In the rows, 128 means zero.
Known rows, with every way that one mark hangs from another
q751(q181(q55 q161 q274(q553) q822 q953)): [154 113 122  86 178 121 105 128 135 128 144 151 155 105 166 145 120  78
 132  77  68 184 114 110  60 199 137 189 128 135 168 219 109 159 132 103
 173 117 109 135  90 109 109 111 135 141]
q55(q181 q737): [ 95 143 126 210 117 142 176 139 133 104 107  92 105  60  89  87 191 146
 143 152 152  36 147  53 118  96  93 112 128 121  58  70 106  98 124 152
 118 179 151  99 158 122 137 102  94  98]
q634(q737(q161 q953(q181(q55 q751 q893)))): [133 113 124  60 135 175 103 136 111 138 110  92 103 156 115  99  27 133
 145 174  97 149 104 169 171 124 133 130 111  97 143 157 133 146 106 134
 148 115 171 132 145  91 110 175 170 125]
q181(q161(q737(q55 q634)) q553 q751 q953): [126 106 184 140 159  73  87 129 114 139 135 136 159 166  78 120  68 114
 138  91  86 204 122 164 131  98 148 133 160 127 136 175 136 109 157  97
 145  73  78 114 110 160 145  95 140 119]
q751(q181(q55 q274 q893 q953(q737(q634)))): [173 135  93  75 142 100 119 112 122 107 125 159 144 121 166 102 108 116
 171 151 100 144 118 142 146 196 140 106 138 122 221 175 140 119 167 117
 129  75 137 148 128  86 137 135 147 142]
q161(q181(q953) q737(q55)): [147 156 100 191 119 137 121 158 126 127  85 120 106 126  60 102 119 134
  90 135 156 146 106  85 100  89  97 143 143 143  55 152 125  82 160 161
 148  91  96  80 147 159 127 117  94 102]
q634(q181(q274) q737(q55 q893)): [123 159 127 119 106 113 121 143  93 126  74 102  62 188 152 142 142 193
 131 125 199  67 103 185  96 153 136 115 111 134 164 112 121 153 106  99
  84 156 142 111 170  80 161 191 108 182]
q822(q181): [133 139  78 178  90 140 166 133 140 101 156 143 135  88 130 155 195 172
 106 141 170  74 141 100 144 145  92 101 108 157  99 108 139 118 121 155
 127 156 152 115 143 138 135 123  97 127]
q737(q161(q181) q634): [112 107 115 181 119 148 142 104 110 119  82 108 111 134  96 125 147 172
  94 138 163 135 165 111 161  85 120 158 118 141 127  95 155 119 135 182
  95 160 128 119 133 164 156 100 119 111]
q737(q893): [121 142 103 146 104  94 162 122 130 108 100 115 100 131 130 115 180 168
 129 120 177  39 104 114 155 130 132 112 118 129  97  73 133 119 112 160
 116 173 163 149 145 137 124 135  88 128]
q953(q737): [128 138  83 165 104 141 156 141 140  56 100 132 121  97 123 137 173 175
 124 156 152  61 158 111 158 125 124 103 109 144  91 109 144 122 156 172
 131 153 171 126 155 137 134 145 114 105]
q486(q181(q553 q893)): [132 105 122 107 127 149 160 108 137 128 143 132 129 144 178 145 140 113
 157 133 128  71 132 146 158 157 105 107 108 156 111 127 128 106 150 124
 104 182 120 135 134 121 108 148 130 103]
q274(q181(q55 q161 q751) q553): [121  86 138 114 162 150 122 149 138 133 159 135 166  93 117 149 137 110
 116 106  75 130 126  72 100 109 142 166 108 139  89 157 121 176 113 121
 158 131 139 107 103 103 113 104 161 146]
q751(q181(q274(q553) q822 q893 q953)): [162 133 113  51 128 108 153 111 108 139 122 154 172 140 191 137 134  55
 146 108 101 146 100 106 100 206  93 175 106 152 119 190  89 159 128  96
 141 109 108 146 132 103 111 152 119 137]
q486(q181(q55(q737(q634)) q161 q751 q822 q893)): [ 92 102 200  62 172  96  82 103 131 130 137  85 154 115 123 120  65  63
 184 113  40 142 131 176 153 116 187 108 167  66 186 146 123 135 122  78
 125 145 127 162  64 102 117 126 173  78]
q953(q181(q274)): [142 143  85 140  88 156 169 133 128  99 126 145 125 105 140 135 163 128
 117 142 134  91 137 123 135 171 135 129  93 123 100 104 129 120 153 145
 128 153 143 128 143 111 111 145 103 140]
q893(q737(q161 q953)): [122 141 114 158 120 145 108 144 127 123  86 139 121 157 125 102 139 201
  90 176 144 121 145 124 150  75  80 129 126 122 120 124 142 129 119 170
 129 154 172 166 175 158 142 132 136 112]
q634(q181(q161(q737) q553(q274) q893 q953)): [124 120 103 103 135 128 108 110 133 146 208 144 120 180 171 129  95  85
 106 107 149 186 147 181  90 188 122 140 120 190 133 194 117 121 150 116
 150 117  60  87 128 133 100 151 146 152]
q553(q181(q55(q737(q634 q893 q953))) q274): [101 190 157  95 105  63 118 119 117 188 106  90  92 112 126 114 122 137
 116 138 194 139 114 186 115  71 141 108 149 105 172  22 135 115 125  76
 118 120  90 184 126 103 131 110 122 187]
q737(q55 q893 q953): [121 166 128 128  94 103 139 138 125 142  54  88  93 159 130  81 125 186
 136 133 178  76  49 136 126  74 119 116 143  98  83  65 140 132 102 135
 122 147 154 166 160 153 118 130  89 140]
q822(q181(q893)): [142 130  85 138  82 131 164 120 137 108 165 141 140 115 151 142 162 145
 130 147 161  83 113 102 156 160  96 104 105 154  95 122 137 122 113 141
 124 142 152 113 145 126 126 146 110 119]
q55(q181(q553 q822 q953) q737(q634 q893)): [ 86 132 193 152 174  97 157 119 119 154 114 108 133 123 117  99 142  72
 177 119 140 128 138 153 134 106 120 106 169 127 130  75 108 112 144 102
 113 113 100 145 124 160 154  92  98 109]
q55(q737): [108 150 131 183 111  96 151 135 135  75  92 114 119  83  89 121 191 153
 133 159 145  45 135  73 131 115 104 119 127 110  84  84 112 105 133 144
 130 184 142 120 160 124 131 112  97 101]
q737(q893(q181(q161 q822)) q953): [119 151 107 123 117 142 111 115 134 157  96  94 129 147 182 106 120 148
 120 118 159 142 152 166 139 114 148 142 149 105 141  99 133 185  75 152
 126 111 155 192 111 172  90 153 128 135]
q822(q181(q55 q274 q893 q953(q737(q161 q634)))): [150 112 130  84 147 157 100 128 120 123 166 178 140 144 142 114  79 135
 146 163  93 213 118 169 129 184 145 110 142 141 236 176 168 126 162 129
 115  87 131 127 129 121 171 127 163 142]
q953(q181(q161 q893)): [135 104  81 116 106 157 157 110 144  85 156 123 131 115 159 114 119 126
 141 133 125  86 127 125 169 156 146 146 108 116  77 132 149 143 130 146
 148 155 160 125 125 127  91 162 133 100]
q486(q181): [113 138  90 147 117 154 163 122 134 111 113 116 119  96 143 129 191 159
 120 131 139  37 148 125 149 138 106 103 112 142  95 109 128 111 144 163
 114 207 153 156 138 131 107 130 118 104]
q274(q181(q553 q751 q893 q953)): [137 108 113  98 136 145 146 135 116 159 178 165 190 150 137 121 115  68
 161 136 104 137 108 109 145 179 100 130 112 174  73 155  95 147 133 102
 134  88 119 135 140 127  99 122 131 150]
q181(q751): [121 130  99 143  99 108 148 131 123 110 119 124 140 113  99 131 155 146
 126 118 129  70 128 100 164 136 128 115 103 130  83 107 112 126 116 149
 134 156 165 138 138 128 117 118 104 122]
q751(q181(q822)): [138 149  74 143 106 112 156 103 131  91  99 103 126 101 146 144 175 139
 128 123 144  69 147  98 140 140 108 125 118 127 108 133 117 138 107 141
 125 149 152 150 120 131 113 135 104 121]
q274(q181(q55(q737)) q553): [117 131 164 152 161 134 143 156 145 106 107 125 135  65  93 144 193 106
 118 172  99  81 129  34  81  83  96 150 125 126  77 110 108 140 138 122
 146 147 123  88 147  86 130  94 138 127]
q274(q181(q55 q822)): [129 145 107 144 141 149 120 129 136 117 128 113 133  91 110 145 158 102
 118 143  99 112 127  98 105 134 134 124 123 121  92 129 117 155 128 127
 148 132 160 141 102 128  99 101 129 137]
q893(q181(q553 q751 q822) q737(q161)): [145 112 157 123 142 165  88 133 129 153 131 165 143 182 138 187 103 138
 100 131  95 177 215 152 167  90 123 133 133 109 180 147 119 161 105 122
 109  74 148 139 130 152 157 147 180 111]
q274(q181 q553): [121 125 113 150 124 152 177 140 121 118 116 135 155  94 136 153 214 131
  96 146 136  73 144  59 112 107  79 158  90 170  36 110 114 164 134 143
 131 150 136 117 154 121 123 120 126 144]
q161(q181): [131 129  72 195  98 148 160 132 132 103 101 121 114 102 105 137 169 152
  98 132 181  87 146  80 147 123 107 143 102 153  67  98 131 106 135 180
 128 158 138 101 141 147 118 122  85 104]

Rows
[147 137 109  76  88 148 153 110 121 111 131 130 136 139 165 139 106  64
 145 140 110 126 114 155 141 186 153 134  99 107  97 129 118 142 141 109
 130 126 140 143 119 112  97 174 115 123]
q953(q181(q274 q822 q893))
[113 120 127 149 144  68 102 123 109 128 141 131 175 130  76  98 113 116
 119 102 100 168 157 145 159 131 147 121 144 133 131 171 125 116 147 149
 150  99 112 145 109 151 122 104 134 116]
q181(q161(q737(q634)) q751 q953)
[122 117 136 144 106 111 137 115 145 137 210 143 105 144 159 166 134 147
 100  86 209 170 140 173 107 118 136 100 124 177 151 124 155  95 109 115
 114 118  59  91 106 144 149 158 125 167]
q822(q181(q161(q737(q893)) q553(q274)))
[102 125 110 128 140 132 171 138 112 144 123 126 144 115 116  68 129 136
 160 115 149  95 145 154 190 103 147  71 148 148 126  83 133 121 140 151
 112  88 165 161 141 145 155 129 118 122]
q55(q181(q751 q953(q737(q634 q893))))
[126 148 117 166 107 107 132 126 128 122  83  90  94 151  96 127 125 100
  97 121 191 131 143 119 132  78 142 123 131 147  82 113 128  99 119 174
 111 108 103 108 104 147 129 160  86 103]
q161(q181(q822) q737(q893))
[125  96 214 106 145 123 108 149 142 153 167 151 102 162 109 143  80 126
 164 127 121 171  96 128  87 122 165 110 149 117 233 115 138 104  88 101
  72 129  90  88 113  91 190 124 129 165]
q822(q181(q55(q737(q161 q893)) q274 q553 q751))
[136 146 123 139 141 181 110 131 113 121  65 135 119 136 117 111 127 210
 110 162 107 156 169 154 149  85 123 133 170  97 177 123 161 159 154 146
 109  79 156 143 167 176 166 118 174 123]
q893(q181(q953(q737(q55 q161 q634))))
[155 133  80 128 105 145 142 131 108 143 132 159 145 143 133 104 118  90
 130 130 152 153  95 103 122 208 109 159 101 163  97 147 105 108 149 142
 133 120 113 118 145 128 106 138  88 126]
q161(q181(q274 q893 q953))
[ 85 150 164  93 137 145  76 137 127 163 155  86 153  84 110 117  85  81
 127 122  96 198 110 145  70  97 148 132 147  91 112 123  96 170  90  69
 164 110 106 161  93 127  87 112 152 165]
q553(q274(q181(q55(q737(q953)) q161 q751 q822)))
[148 133 158 124 141  93 141 140 141 104  96 133 116  79 129 145 175 118
 138 143 108  92 119  41  69 130 107 157 124 112 160 138 106 116 127 112
 126 152 104  91 139  57 146 115 125 139]
q751(q181(q55(q737) q274(q553)))
[ 89 107 208  65 160 141 114 122 140 172 146 110  67 145 124 136  90 131
 147 100 116 128 102 175 105  90 159 103 155 107 205  88 125  93 104  93
  87 185  86 128 111 107 149 124 164 148]
q486(q181(q55(q737(q161 q893)) q553(q274) q751))
[123  88 209  75 124 172 120 116  99 189 133 109 114 205 136 112  16  83
 180  91  79 191  76 143  81 114 156 150 123 110 120 144 116 145  98  59
  77 116 117 101 112 125 155 136 135 139]
q737(q55(q181(q274 q553 q751 q822 q893)) q161)
[141  83 163 121 173 146  91 129 109 181 142 165 141 174  87 134  52  88
 128 104  88 252 125 153 122 159 158 166 131 144 215 158 133 104 159 128
 117  94  80 108 102 136 154  73 132 149]
q737(q161(q181(q55 q274 q553 q751 q953)) q634)
[139 130 109 177 129 114 103 116 129 116 125 162 154 119 152 153 183 197
  87 137 130 120 226 146 196 101 119 124 136  96 189 117 147 153 130 143
 129  95 169 158 140 146 145 132 175 106]
q893(q181(q161) q737(q634))
[137 111  93 173 131 145 120 135 163  98 188 138 124  78 127 152 152 170
 119 116 126 120 122 105 118 153 138 119 126 134 147 150 158 123 116 148
 158 155 153 100 103 130 121 105 126 122]
q822(q181(q55 q161))
[116 116 218 130 150  49  92 101 123 125  92  88 111 196 120 142  75 119
 144  87 133 179 123 198 124  56 178 124 167 100 150 128 161 124 132  89
 108  98  81 128  83 162 158 133 129 120]
q181(q161(q737(q55 q634 q893)) q553 q822)
[134 117 169 107 105  97 103 102 125 130 158 117 100 173 139 143  71 128
 126  92 141 173  86 160  89 111 135 139 124 125  98 154 138 106 134  69
 140 119  65  79 120 134 125 148 147 138]
q181(q161(q737(q55)) q553(q274) q893)
[130 114 161 132  95 128 108 132 136 146 207 137 126 141 115 181  82 145
 102  71 149 202 120 162  89  87 136 108 129 146 126 156 143 106 110  72
 132  87  57  67 107 137 152 141 143 161]
q822(q181(q161(q737(q55)) q553(q274) q751))
[170 171  81 153 117 144 108 157 121 150 136 210 158 128 150 136 185 156
  89 149 123 138 180 125 141 184  89 126 124 124 165 140 100 131 147 134
 138  75 155 158 172 130 126 139 142 136]
q893(q181(q274 q953) q737)
[146 129 135 105  87 113 107 125 102 149 120 114 144 176 103 127  55  36
 120 117 129 198 131 123 124 135 158 134 102 136  98 167 100 108 123 126
 107  74  85  97  94 102 122 173 107 116]
q161(q181(q274 q751 q822 q893) q737)
[140 121  77 165 153 152 114 145 159 110 200 163 142  75 120 131 142 149
 121 109 111 146 111 115 111 189 120 127 139 146 144 176 146 120 132 148
 181 132 146 116 110 150 107  90 123 123]
q822(q181(q55 q161 q953))
[103 139 120 129 111 130 139 122 121 141  71  94  92 171 135  71 126 191
 121 146 174 102  98 133 137  93 120 137 133 127 115  83 147 136  88 182
 100 181 155 174 155 160 127 128 106 144]
q737(q161 q893 q953)
[120 141 115 118 150 151 123 122 147 119 119 103 109  96 132 153 146 108
 128 121  87  90 133 150 125 142 139 101 132 108 130 136 125 118 145 137
 142 180 157 157  93 127  96 115 133  96]
q486(q181(q55 q822))
[ 97 148 183  95 156 108 105 113 102 171  79 113 140 156  98  99 110 116
 141 127 100 164 165 162 161  97 153 135 188  78 200  92 109 165  90 121
  91  82 131 184 127 161 154 117 153 127]
q55(q737(q161 q634 q893(q181(q751 q822 q953))))
[138 131 107 131 173 157 143 158 134 139 142 159 158  81 114 137 183  99
 102 142  87 117 110  63  89 143  87 161 116 162  72 152 105 151 155 134
 177 123 136 120 144 120 101  81 136 143]
q274(q181(q55 q953) q553)
[156  85 139  64 140 154 134 130 144 115 164 149 134 121 172 143  93  75
 135 117  72 148  99 119 106 174 166 181  98 112 126 166 143 148 148 111
 165 136 127  91 108  78 104 148 155 125]
q953(q181(q55 q161 q274(q553) q893))
[152  95 157 117 154 111  79 127 157 144 195 169 167 160 177 154  78 134
 138 152 122 208 136 189 174 107 112 101 145 123 213 161 174 122 137  97
 155  71 124 136 118 132 147 125 169 112]
q822(q181(q55 q161 q553 q893(q737(q634 q953))))
[117 148 155 149 138  73 127 139 153  95  92 104  81 103  89 107 160 146
 150 145 139  46  90  91 123 108 145 105 151  86 134  72 126  97 115 139
 129 170 150 121 136 106 134 111 103 113]
q181(q55(q737(q893)))
